What can hang from each mark
Z_616: Z_526 Z_743 Z_880
Z_526: Z_616
Z_696: Z_361 Z_526 Z_743 Z_880
Z_880: Z_616 Z_696
Z_743: Z_616 Z_696
Z_361: Z_616

Each row was made from one small tree. The marks that hang from a mark follow it in brackets, in the order of their numbers. Every link used is in the known rows. Write each row's tree.
Known rows
Z_616{Z_743{Z_696{Z_526 Z_880}}}: [ -4   5  -1  -8   9 -16  -6   2   6   3  -8   3  -3 -10   6 -12  -1]
Z_743{Z_616{Z_526} Z_696{Z_361}}: [  6   4 -10  -7  -3 -12  -4 -12   7   3   8   3   0   6   2  -2   6]
Z_361{Z_616{Z_743 Z_880}}: [-18  10 -10  -1  -3  13  -2  15   3  11  -1  -5  -2  10   2  -1   5]
Z_616{Z_526 Z_743{Z_696} Z_880}: [-14   4 -11  -7  -3  -1  -6  10  25  19  -4 -13  -5   2   0 -11  19]
Z_880{Z_616{Z_743}}: [ -7   9  -5  10  -3  -5  -5   0   6   8 -10   3   5   6  -8   4   1]
Z_880{Z_616{Z_526} Z_696}: [ 10  -7   3  20  -2   4   0  -5  18  15 -12  -7   3  -4  -6  -8  10]
Z_526{Z_616{Z_880{Z_696{Z_361 Z_743}}}}: [ -1 -10   7   8  -7  10   7   3 -32 -14   8  -5   4  -2 -10  16  -5]
Z_361{Z_616{Z_526 Z_880}}: [ -1  -4  -3  -1  -2  18  -1   7  17  11  -2 -11  -4   4   7  -7   6]
Z_361{Z_616{Z_526 Z_743{Z_696{Z_880}}}}: [ -6   5 -11 -10   1   1   4   8  16   8   0  -6  -2   0   7 -12  12]
Z_880{Z_696{Z_361{Z_616} Z_743}}: [  6  -3   5  12   3   8  10   2 -17 -11  12  10   1   6 -13  11  -6]
Z_880{Z_616{Z_526} Z_696{Z_361 Z_743}}: [ 10  -9   2  17  -3   2  13 -10   0 -10   6  -4   3  -3 -19  10   2]
Z_743{Z_616{Z_880} Z_696{Z_526}}: [ -7   7  -9  -1   6  -8 -17  -4   7  13  -1  -5  -2  -2  12 -16  -1]
Z_696{Z_361{Z_616} Z_743 Z_880}: [  6   0   6  -8   4   3  13  -2 -23 -27   9  11   2   2   1  16 -16]
Z_361{Z_616}: [ 5  2  6  4  5  6 -8  2  2  8 -4 12  3 10  4 -1 -4]
Z_526{Z_616{Z_880}}: [ -2  -4   7   1  -7   9 -10   3 -13   5  -8  -4   5   1   7   4  -4]
Z_743{Z_616{Z_526} Z_696}: [  6   5 -10  -2   2 -11 -14  -8  15  15  -3   1   0   7   6 -13  10]
Z_526{Z_616{Z_743{Z_696{Z_361 Z_880}}}}: [ -6   3   0 -13  -9  -9   4   0 -21 -12   5   4   5  -4   3   9  -2]
Z_526{Z_616}: [ 10  -4  11   5  -3   1 -13  -3 -14   4  -8   9   7   4   3   4  -7]
Z_743{Z_696{Z_526{Z_616}}}: [  9  -5  11   7   2  -5 -18  -8  -2   8  -2   7   5  -7   4 -10  -5]
Z_743{Z_696}: [  4   2   9   0   7 -11 -16  -2  10  15  -9  14   3   5   4  -7   2]

Write each row's tree
[ -8   9  -2 -12   5 -15  -5   6   2   5 -11   6   0  -1   7  -5   4] : Z_616{Z_743{Z_696{Z_880}}}
[  8  -3  12 -12   7 -14   0 -10  -1 -12   0  10  -2 -13  10  -3 -10] : Z_743{Z_696{Z_361 Z_526 Z_880}}
[ -1  -5   3  14   5  17  -2   8   6  13  -2  -8  -4  -6   4 -15   1] : Z_361{Z_616{Z_880{Z_696{Z_526}}}}
[-7  0  2 -2  1  8  0  0  8  1 14 -1 -3 -4  7 -7 -2] : Z_743{Z_696{Z_361{Z_616{Z_880}} Z_526}}
[ -2   2  -8  -7 -10  -4  17  -6   4 -13  -1  -8   0  -6  -4  10   1] : Z_696{Z_361 Z_880{Z_616{Z_526 Z_743}}}
[ 13 -10  13  -5   1  -4   7 -11 -36 -34   7   5   4 -12  -1  15 -24] : Z_696{Z_361 Z_526{Z_616} Z_743 Z_880}
[ 11   0  -9 -14   0 -10  10 -12 -19 -26   7   0  -1   1   1  13 -10] : Z_696{Z_361 Z_743{Z_616{Z_526}} Z_880}
[-19  10  -7  -5   0  -4 -10  12  12  17  -6  -4  -2   5   2  -6  11] : Z_616{Z_743{Z_696} Z_880}
[  8  -2  10  -7  12 -14  -9  -5   6   1 -11   7  -1 -13  14 -14  -7] : Z_743{Z_696{Z_526 Z_880}}
[-5  9 -6 -1 -4  3  5  4 -7 -3 10 11 -1 13 -8 11 -1] : Z_696{Z_361{Z_616{Z_743}}}
[  0   3  -9 -13  -5   5  17   3  -1 -13   8  -3  -4   2   1   6   3] : Z_696{Z_361{Z_616{Z_526 Z_743}} Z_880}
[-6  1  2 -4 -4 15  4  4 -4 -4  8  1 -1  7  5  8 -5] : Z_696{Z_361{Z_616{Z_880}}}
[  9  -5   9   9   6  -4   5  -2 -17 -11   3  12   1   4 -15  13  -7] : Z_880{Z_696{Z_361 Z_743}}
[  2  -9   6   9   6   3   6   0 -12 -12   5  -4  -5  -8 -11   5  -8] : Z_616{Z_880{Z_696{Z_361 Z_526 Z_743}}}
[ -9   2 -10  -6  -4   4  -2  10  16  12  -9 -14  -6   4  -2  -3  12] : Z_616{Z_526 Z_743 Z_880}
[ -8  -2  -9   0  -8   6  12  10   7   6   2 -15  -8   0 -11   3  15] : Z_616{Z_526 Z_743 Z_880{Z_696{Z_361}}}
[-16   6 -10   9  -2  15   2  19   2  17  -1  -9  -3   6  -3  -6  12] : Z_361{Z_616{Z_743 Z_880{Z_696}}}
[  9  -8   1  22   1   2   3  -5   9   2  -6  -7   3  -3 -14  -1   5] : Z_880{Z_616{Z_526} Z_696{Z_743}}
[  4  -1   9  -2   2 -11   4 -15   4 -13   1   3   3 -17   7  -2 -10] : Z_743{Z_696{Z_361 Z_526 Z_880{Z_616}}}
[11 -4  1 -1 -3  9  6 -4  7 -3  9  4 -1  7 -2  5  0] : Z_696{Z_361{Z_616{Z_526}}}
